What can hang from each mark:
k_931: k_816
k_52: k_523
k_816: k_479 k_523 k_931
k_654: k_479
k_523: k_52 k_410 k_816
k_863: k_52
k_410: k_523 k_863
k_184: k_182 k_816

Every row comes from one small tree of marks. Brackets hold a mark, then the marks that hang from it, in the order of their numbers. Every link used is in the known rows. Which tree was each row made from?
Known rows:
{k_654 k_479}: [-0.440 -0.041 -1.208  2.297  0.504  0.190  0.310  0.123  0.270 -0.333
 -0.743 -0.890 -0.860 -0.006  2.148 -0.432 -0.084 -1.517]
{k_52 {k_523 {k_410 k_863}}}: [-0.452  0.032  1.753  0.975  0.807  0.266 -2.354  0.646 -0.044 -1.498
 -0.662  0.504 -0.300 -0.174  0.615 -3.711 -2.521  0.949]
{k_410 k_523}: [ 0.995 -0.613 -0.882  2.072  0.323 -0.116 -2.273 -1.258 -0.238  0.529
 -2.242 -0.338 -1.124  0.298  1.191 -4.291 -0.941 -1.087]
{k_816 k_479 {k_523 k_410} k_931}: [ 0.505  0.464  1.581 -0.566 -0.523 -0.096  1.725  0.130  0.365  1.637
  0.259  0.496  0.859  0.221 -0.216  0.835  1.941  0.740]
{k_184 k_182 {k_816 k_479 k_523 k_931}}: [-0.319  0.635 -1.818 -2.244 -0.195  0.824 -1.103 -1.354 -1.507  2.498
  2.245 -0.208  1.902  0.423  1.042 -2.606  1.150  1.221]
{k_184 k_182 {k_816 {k_523 k_52 k_410} k_931}}: [-1.337  0.410 -1.314 -1.307 -0.886  0.665 -0.222 -0.888 -1.852 -0.160
  2.888  0.409  0.828  0.045  0.602 -2.537 -0.624  0.124]
{k_523 k_52 k_816}: [-0.456 -0.874 -0.189  0.557 -0.152  0.187  3.203 -1.475 -0.102 -0.616
  0.346 -1.014 -1.460 -0.382  0.153  4.067 -1.565 -1.308]
{k_523 k_52 {k_410 k_863} {k_816 k_479 k_931}}: [ 0.468 -0.708 -0.054 -1.529 -0.802 -0.541  2.722  1.449  2.271 -2.078
  1.246 -0.371 -0.549 -0.307 -1.758  3.853  1.431 -0.202]
{k_184 k_816}: [-0.625 -0.913 -0.653  2.783  0.716  0.528 -1.574 -1.568 -1.719  1.169
 -0.346 -1.187 -0.266  0.331  1.947 -1.035 -1.575  0.420]
{k_863 {k_52 {k_523 k_410 k_816}}}: [-1.129  0.289  2.019  1.626  0.882  0.365 -1.818  1.168 -2.198 -0.902
 -0.863  0.992 -1.706 -0.381  0.117  2.422 -1.994 -0.357]
{k_523 k_410 {k_816 k_479 k_931}}: [ 0.309 -0.402  1.545  0.025 -0.492 -0.435  2.270  2.020  0.857 -1.216
  0.870 -1.047 -1.028 -0.117 -0.730  4.273  0.885  1.064]
{k_410 {k_523 {k_816 k_931}} {k_863 k_52}}: [ 1.299 -0.618 -1.860  0.202  0.493 -0.860 -4.547  0.209 -0.113  0.199
 -2.503  0.307 -0.304  0.219 -0.750 -3.208  1.053 -1.883]
{k_410 {k_523 k_816}}: [ 0.996 -0.665 -0.610  0.761  0.047 -0.220 -1.262 -0.184  0.108 -0.700
 -1.885 -0.977 -1.192  0.014  0.445 -2.196 -1.590 -0.734]
{k_52 {k_523 {k_410 k_863} {k_816 k_931}}}: [-0.186  0.049  2.237 -0.559  0.282 -0.040 -0.984  1.382  0.235 -2.037
  0.360  0.024  0.054 -0.478 -0.554 -2.327 -1.907  1.558]
{k_931 {k_816 k_479 {k_523 {k_410 {k_863 k_52}}}}}: [-0.400  1.737 -0.672  2.883  0.988 -0.362  0.955  0.627 -0.203  0.668
 -1.637  0.510  0.456 -0.086 -0.758  3.232  0.271  0.726]
{k_52 {k_523 {k_410 k_863} {k_816 k_479 k_931}}}: [ 0.320  0.220  2.073 -1.515  0.246  0.105 -0.354  1.827  0.973 -1.561
  0.501  0.101  0.270 -0.421 -0.838 -1.136 -0.714  2.157]
{k_931 k_816}: [-0.691  0.818 -0.822  5.247  1.421 -0.314  1.875 -1.675 -1.205  1.143
 -1.287 -1.120 -0.651 -0.182  0.673  1.613 -1.338  0.607]
{k_816 k_479 {k_523 k_52 {k_410 k_863}} k_931}: [ 0.605  0.145  0.304 -1.737 -0.846 -0.191  1.870 -0.369  1.488  0.998
  0.609  1.077  1.198  0.067 -1.027  0.442  2.375 -0.259]

Write each row's tree:
[-0.784  0.273  0.397  1.256  0.312 -0.266 -1.848  0.408 -0.615 -0.177
 -1.589  0.906  0.047  0.344  0.442 -0.097 -0.955 -1.512] | {k_816 {k_523 {k_410 {k_863 k_52}}}}
[ 1.800 -0.455 -0.504 -0.443 -0.224 -0.300 -0.437 -0.052  0.706  0.566
 -1.205 -0.783 -0.523  0.049 -0.269 -1.677  0.873  0.081] | {k_410 {k_523 {k_816 k_479 k_931}}}
[-0.149 -0.092  0.568  0.199 -0.530  0.125  2.394 -3.172 -0.925  2.560
  0.396  0.752  0.737 -0.021  0.217 -0.614  0.446 -1.258] | {k_816 {k_523 k_52} k_931}
[ 0.052  0.521  0.220 -0.202  0.261 -0.072 -1.054  1.004  0.571  0.691
 -1.412  0.910  0.500  0.410 -0.045  1.834  1.041 -0.556] | {k_816 k_479 {k_523 {k_410 {k_863 k_52}}}}
[ 0.361  0.015 -0.108 -0.209  1.232 -0.078 -3.148 -0.290 -0.449  1.514
 -1.111  0.637  0.400  0.058 -0.290 -0.442  1.030 -0.217] | {k_410 {k_863 {k_52 {k_523 {k_816 k_479 k_931}}}}}
[-0.734  0.171  2.761  0.346  0.302  0.429  0.077  1.495 -0.392 -2.504
  0.164 -0.151 -1.044 -0.594  0.207 -0.011 -3.473  1.555] | {k_52 {k_523 k_410 k_816}}
[ 0.088 -0.619  1.009 -0.730 -1.074 -0.183  4.443  1.130  1.253 -1.623
  1.685 -0.395 -1.396 -0.454 -1.367  5.680  1.010  0.102] | {k_523 k_52 k_410 {k_816 k_479 k_931}}
[-0.458  0.471 -2.162 -2.994 -0.749  0.579 -0.754 -0.155 -0.324  0.311
  2.802  0.442  1.671  0.207  0.009 -2.237  1.183  0.708] | {k_184 k_182 {k_816 k_479 {k_523 k_52 {k_410 k_863}} k_931}}
[ 0.496  0.553  0.639 -0.705 -0.093 -0.364 -0.659  0.533  0.362  1.758
 -0.459  1.251  1.131  0.385 -0.724  0.639  2.856 -0.166] | {k_816 k_479 {k_523 {k_410 {k_863 k_52}}} k_931}
[-0.651  0.676 -2.100 -1.948  0.096  1.067 -1.436 -0.961 -1.303  1.612
  1.461 -0.431  1.385  0.432  1.593 -1.577 -0.283  0.984] | {k_184 k_182 {k_816 k_479 k_523}}
[ 1.708 -0.877 -1.712 -0.515  0.134 -0.845 -2.971 -0.143  1.164 -0.384
 -1.898 -0.758  0.225  0.204 -0.465 -5.177  0.314 -0.803] | {k_410 {k_523 {k_816 k_931}} k_863}
[ 0.606 -0.478  0.509 -0.749 -0.230 -0.783  0.652  2.341  1.861 -1.575
  0.400 -0.971 -0.173  0.025 -1.095  2.333  1.380  0.799] | {k_523 {k_410 k_863} {k_816 k_479 k_931}}
[-0.472  0.031  1.348  0.434 -0.961 -0.096  2.495 -1.242 -0.448  0.386
  0.817  1.047  0.112 -0.114 -0.269  0.206  0.093 -0.984] | {k_816 {k_523 k_52 k_410} k_931}
[-0.672 -0.163  0.073  0.249 -0.367 -0.098  0.704 -0.588  0.501 -0.990
 -0.498  0.761  0.156  0.038  0.101 -0.192 -1.363 -1.558] | {k_816 {k_523 k_52 {k_410 k_863}}}
[-0.854  0.492 -2.467 -2.650 -0.484  0.837 -1.066  0.200 -0.109 -0.578
  2.078  0.160  1.200  0.268  0.535 -1.308 -0.228  0.392] | {k_184 k_182 {k_816 k_479 {k_523 k_52 {k_410 k_863}}}}
[ 0.533 -0.685  0.007 -1.086 -0.506  0.063  4.333 -1.284  0.667  0.940
  1.249 -0.742 -0.621 -0.350 -0.747  4.837  1.469 -0.311] | {k_523 k_52 {k_816 k_479 k_931}}
